Known rows, with every way that one mark hangs from another
(bivagop lakob (vafa tugi)): [-0.16  0.40  0.24  0.00  0.23  0.02 -0.43  0.03 -0.32 -0.25  0.29  0.22
  0.08  0.32 -0.02  0.12 -0.32 -0.03  0.40  0.35 -0.24 -0.14]
(bivagop dedi (vafa (fuzis ledu) tugi)): [-0.04  0.33  0.31 -0.14  0.37  0.24 -0.19 -0.52 -0.14 -0.24  0.32 -0.22
  0.25  0.34  0.46  0.33 -0.58 -0.16  0.25  0.12 -0.56 -0.11]
(tugi vafa): [-0.11 -0.15  0.04 -0.07  0.13  0.00 -0.12 -0.26 -0.18  0.07  0.42 -0.07
 -0.27  0.24 -0.23  0.20  0.03  0.20  0.57  0.24 -0.27 -0.29]
(dedi (bivagop lakob (vafa (fuzis ledu)))): [-0.18  0.43  0.29  0.17 -0.04  0.16  0.01 -0.39 -0.61 -0.31  0.19 -0.13
  0.34  0.35  0.22  0.05 -0.35 -0.36  0.45  0.20 -0.26  0.05]
(lakob (bivagop vafa)): [ 0.02  0.21 -0.17  0.05  0.32 -0.24 -0.03 -0.21 -0.28 -0.21  0.47 -0.04
 -0.04  0.23 -0.24  0.06 -0.15  0.13  0.26  0.48 -0.33  0.00]
(gode (lakob bivagop)): [-0.09  0.04  0.13 -0.27  0.33 -0.10  0.05 -0.27 -0.03 -0.11  0.39  0.08
 -0.07  0.38 -0.32  0.24  0.07  0.20  0.26  0.57 -0.24 -0.18]
(vafa (dedi bivagop) (fuzis ledu) tugi): [-0.33 -0.05  0.26 -0.35  0.49  0.33  0.08 -0.55  0.06 -0.44  0.19 -0.54
  0.32  0.42  0.33  0.31 -0.22  0.30  0.45 -0.10 -0.30 -0.46]
(lakob (bivagop dedi (vafa ledu tugi))): [ 0.10  0.41 -0.15  0.09  0.59 -0.09 -0.21 -0.09 -0.19 -0.02  0.35 -0.01
  0.04  0.22  0.22  0.28 -0.66 -0.05  0.21  0.23 -0.45  0.07]
(fuzis (ledu (vafa dedi tugi))): [-0.29  0.40  0.38 -0.51  0.38  0.08 -0.41 -0.10 -0.01 -0.63  0.36  0.03
  0.07  0.36  0.47  0.48 -0.49  0.34  0.54 -0.10 -0.34 -0.48]
(dedi (bivagop lakob vafa)): [-0.14  0.36  0.01  0.24  0.01  0.06 -0.29  0.02 -0.56 -0.18  0.25  0.06
  0.27  0.31 -0.06 -0.13 -0.24 -0.14  0.43  0.30 -0.23  0.08]
(tugi (vafa (dedi bivagop) fuzis ledu)): [-0.04 -0.20 -0.02  0.11  0.14  0.35  0.05 -0.45 -0.05 -0.09  0.33 -0.55
  0.00  0.25  0.10  0.14 -0.31  0.19  0.74 -0.01 -0.15 -0.33]
(gode (lakob (bivagop (vafa ledu tugi)))): [ 0.03  0.48  0.07 -0.31  0.45 -0.18 -0.19 -0.10 -0.17 -0.19  0.36  0.17
 -0.10  0.35 -0.06  0.37 -0.58  0.00  0.41  0.70 -0.18 -0.16]
(dedi (bivagop lakob (vafa ledu))): [-0.03  0.53  0.01  0.32  0.02  0.00 -0.21  0.06 -0.67 -0.18  0.23  0.14
  0.19  0.32  0.20  0.07 -0.52 -0.43  0.64  0.25 -0.20  0.09]
(lakob (bivagop (vafa dedi tugi))): [-0.14  0.16 -0.14 -0.12  0.60 -0.06 -0.29 -0.10  0.08 -0.37  0.43 -0.26
  0.05  0.23 -0.16  0.12 -0.32  0.49  0.21  0.34 -0.28 -0.25]
(vafa (dedi bivagop) tugi): [-0.28 -0.14 -0.03 -0.28  0.55  0.21 -0.22 -0.14  0.09 -0.34  0.22 -0.35
  0.26  0.38  0.05  0.13 -0.10  0.52  0.43  0.00 -0.26 -0.44]
(dedi (bivagop lakob (vafa tugi))): [-0.24  0.35  0.03  0.03  0.24  0.08 -0.37  0.03 -0.48 -0.22  0.15  0.11
  0.27  0.29 -0.06 -0.07 -0.31  0.04  0.36  0.27 -0.20 -0.07]
(tugi (vafa (dedi bivagop) (ledu fuzis))): [ 0.02  0.06 -0.36  0.07  0.16  0.30 -0.26 -0.05 -0.31 -0.26  0.50 -0.23
 -0.17  0.15  0.18  0.04 -0.41  0.27  0.81 -0.09 -0.14 -0.25]
(bivagop dedi lakob (vafa fuzis tugi)): [-0.03  0.29  0.33  0.23  0.23  0.35 -0.36 -0.31 -0.13 -0.14  0.25 -0.06
  0.32  0.32  0.16  0.02 -0.44 -0.13  0.18  0.16 -0.37  0.02]
(tugi (vafa fuzis)): [-0.04 -0.30  0.16  0.00  0.08  0.17  0.08 -0.64 -0.10  0.01  0.42 -0.25
 -0.17  0.25 -0.21  0.14  0.06  0.20  0.54  0.23 -0.23 -0.31]
(lakob (bivagop dedi (vafa fuzis tugi))): [ 0.05  0.07 -0.06  0.08  0.55  0.12 -0.07 -0.53 -0.04 -0.12  0.35 -0.27
  0.22  0.24 -0.07  0.04 -0.35  0.22 -0.02  0.25 -0.42  0.04]
(ledu (fuzis (vafa (dedi bivagop) tugi))): [-0.13 -0.11 -0.19 -0.28  0.51  0.41 -0.11 -0.14 -0.08 -0.61  0.35 -0.59
  0.23 -0.02  0.12 -0.10 -0.16  0.53  0.71 -0.11 -0.19 -0.48]
(lakob (bivagop dedi vafa)): [ 0.10  0.22 -0.20  0.24  0.36 -0.07 -0.18 -0.18 -0.21 -0.03  0.45 -0.13
  0.11  0.19 -0.07  0.00 -0.31  0.05  0.06  0.32 -0.51  0.17]

Rows
[-0.01  0.24  0.04 -0.13  0.28 -0.01 -0.33 -0.08  0.10 -0.32  0.50 -0.16
  0.05  0.29 -0.26  0.10 -0.32  0.28  0.29  0.68 -0.22 -0.18] -> (gode (lakob (bivagop (vafa dedi))))
[ 0.03 -0.01  0.35 -0.23  0.45  0.12  0.14 -0.54 -0.01 -0.29  0.32 -0.11
 -0.03  0.42  0.27  0.49 -0.26 -0.05  0.62  0.11 -0.24 -0.40] -> (vafa fuzis ledu tugi)
[-0.05 -0.01  0.05  0.01  0.18  0.08 -0.22 -0.09  0.03 -0.07  0.47 -0.25
 -0.29  0.25  0.14  0.39 -0.34  0.12  0.79  0.09 -0.22 -0.40] -> (tugi (vafa dedi ledu))
[-0.02  0.04 -0.02 -0.07  0.50 -0.04  0.07 -0.58 -0.12 -0.30  0.38 -0.21
  0.07  0.26 -0.24  0.06 -0.19  0.29  0.17  0.43 -0.24 -0.13] -> (lakob (bivagop (vafa fuzis tugi)))
[-0.22  0.37  0.23  0.04  0.30  0.17 -0.60  0.13 -0.03 -0.41  0.34 -0.02
  0.17  0.32  0.06  0.11 -0.43  0.14  0.40  0.24 -0.21 -0.27] -> (bivagop lakob (vafa dedi tugi))
[-0.12  0.20 -0.19 -0.34  0.36  0.39 -0.53  0.00 -0.25 -0.79  0.42  0.06
  0.21  0.24  0.22 -0.08 -0.44  0.70  0.51 -0.18 -0.17 -0.32] -> (ledu fuzis (vafa (dedi bivagop) tugi))
[-0.34 -0.08  0.26  0.04  0.36  0.45 -0.11 -0.33  0.05 -0.36  0.13 -0.36
  0.39  0.40  0.02 -0.02 -0.08  0.31  0.36 -0.08 -0.11 -0.32] -> (vafa (dedi (bivagop lakob)) fuzis tugi)
[-0.11 -0.09  0.13 -0.16  0.52  0.34  0.04 -0.44  0.11 -0.40  0.22 -0.48
  0.26  0.41  0.31  0.29 -0.34  0.23  0.62 -0.07 -0.18 -0.44] -> (vafa (dedi bivagop) fuzis ledu tugi)
[-0.17  0.25  0.16 -0.28  0.35  0.14  0.00 -0.56 -0.39 -0.37  0.21 -0.26
  0.30  0.35  0.25  0.19 -0.41  0.00  0.44  0.21 -0.35 -0.21] -> (dedi (bivagop (vafa (fuzis ledu) tugi)))
[-0.13  0.26  0.35 -0.27  0.39  0.20 -0.23 -0.44  0.07 -0.55  0.41 -0.42
  0.18  0.37  0.37  0.37 -0.52  0.12  0.46  0.18 -0.35 -0.42] -> (bivagop (vafa dedi (fuzis ledu) tugi))
[ 0.17  0.16  0.12  0.07  0.21  0.20 -0.10 -0.50 -0.01 -0.07  0.42 -0.18
  0.22  0.29 -0.15  0.01 -0.36  0.01  0.05  0.60 -0.39  0.10] -> (gode (lakob (bivagop dedi (vafa fuzis))))
[ 0.07  0.34 -0.14  0.16  0.37 -0.15 -0.14 -0.05 -0.07 -0.34  0.52 -0.24
 -0.06  0.24  0.10  0.26 -0.52  0.05  0.47  0.31 -0.28 -0.12] -> (lakob (bivagop (vafa dedi ledu)))
[-0.16  0.16  0.24 -0.37  0.38  0.14 -0.50 -0.06  0.10 -0.57  0.41  0.03
  0.10  0.34  0.19  0.24 -0.37  0.54  0.51 -0.02 -0.26 -0.47] -> (ledu (vafa dedi tugi))
[ 0.03  0.40 -0.12 -0.06  0.55 -0.28 -0.07 -0.15 -0.27 -0.23  0.39  0.05
 -0.10  0.25  0.04  0.32 -0.50  0.02  0.39  0.40 -0.26 -0.11] -> (lakob (bivagop (vafa ledu tugi)))
[-0.03 -0.02  0.02 -0.36  0.47  0.18  0.01 -0.26 -0.19 -0.51  0.46 -0.20
 -0.06 -0.01  0.07  0.10 -0.08  0.25  0.69  0.04 -0.22 -0.44] -> (ledu (fuzis (vafa tugi)))
[-0.16  0.44  0.49  0.20  0.01  0.24 -0.22 -0.27 -0.16 -0.49  0.38 -0.27
  0.21  0.35  0.32  0.24 -0.47 -0.26  0.46  0.16 -0.29 -0.18] -> (bivagop lakob (vafa dedi (fuzis ledu)))
[ 0.04 -0.01 -0.04  0.17  0.33  0.07 -0.02 -0.48  0.08 -0.44  0.52 -0.53
  0.12  0.24 -0.17  0.01 -0.21  0.30  0.25  0.36 -0.26 -0.14] -> (lakob (bivagop (vafa dedi fuzis)))
[-0.22 -0.05  0.23 -0.14  0.28  0.31  0.16 -0.55 -0.03 -0.43  0.28 -0.58
  0.31  0.41  0.31  0.26 -0.14  0.12  0.52 -0.08 -0.34 -0.35] -> (vafa (dedi bivagop) (fuzis ledu))
[ 0.03  0.29  0.02 -0.16  0.23 -0.14 -0.16 -0.18 -0.19 -0.16  0.46  0.10
 -0.03  0.31 -0.34  0.11 -0.21  0.10  0.27  0.78 -0.26 -0.06] -> (gode (lakob (bivagop vafa)))
[ 0.14  0.37 -0.14  0.12  0.33 -0.31  0.04 -0.16 -0.35 -0.20  0.48  0.01
 -0.13  0.24  0.03  0.27 -0.42 -0.16  0.46  0.42 -0.30  0.02] -> (lakob (bivagop (vafa ledu)))
[ 0.19  0.19  0.20  0.13  0.17  0.17 -0.17 -0.37  0.04 -0.50  0.55 -0.39
  0.09  0.33  0.33  0.30 -0.60 -0.15  0.68  0.23 -0.29 -0.29] -> (bivagop (vafa dedi fuzis ledu))
[-0.14 -0.23 -0.01 -0.09  0.32  0.24  0.09 -0.23  0.00 -0.35  0.29 -0.74
  0.30  0.03  0.04 -0.01 -0.03  0.26  0.73 -0.01 -0.27 -0.43] -> (fuzis (vafa (dedi bivagop)))
[-0.01  0.08  0.10 -0.10  0.36  0.06 -0.06 -0.24  0.06  0.07  0.34  0.00
  0.07  0.36 -0.16  0.19 -0.08  0.13  0.08  0.41 -0.41  0.00] -> (gode (lakob (bivagop dedi)))
[ 0.15  0.13 -0.15  0.01  0.11  0.09 -0.16 -0.15 -0.43 -0.16  0.60  0.14
 -0.45  0.19  0.14  0.24 -0.31  0.01  0.81  0.09 -0.17 -0.22] -> (tugi (vafa (ledu fuzis)))
[ 0.22  0.50  0.00  0.07  0.26 -0.03 -0.25 -0.09 -0.18  0.01  0.42  0.08
  0.03  0.29  0.11  0.26 -0.65 -0.27  0.28  0.55 -0.40  0.12] -> (gode (lakob (bivagop dedi (vafa ledu))))
[ 0.04  0.25  0.03 -0.06  0.41  0.12 -0.48 -0.12 -0.10 -0.12  0.36 -0.04
  0.19  0.30  0.17  0.15 -0.44  0.06  0.24  0.23 -0.52 -0.11] -> (bivagop dedi (vafa tugi))
[-0.05  0.02 -0.01 -0.15  0.35  0.18 -0.08 -0.53 -0.27 -0.33  0.27 -0.27
  0.32  0.34 -0.04 -0.04 -0.27  0.23  0.40  0.30 -0.26 -0.19] -> (dedi (bivagop (vafa fuzis tugi)))
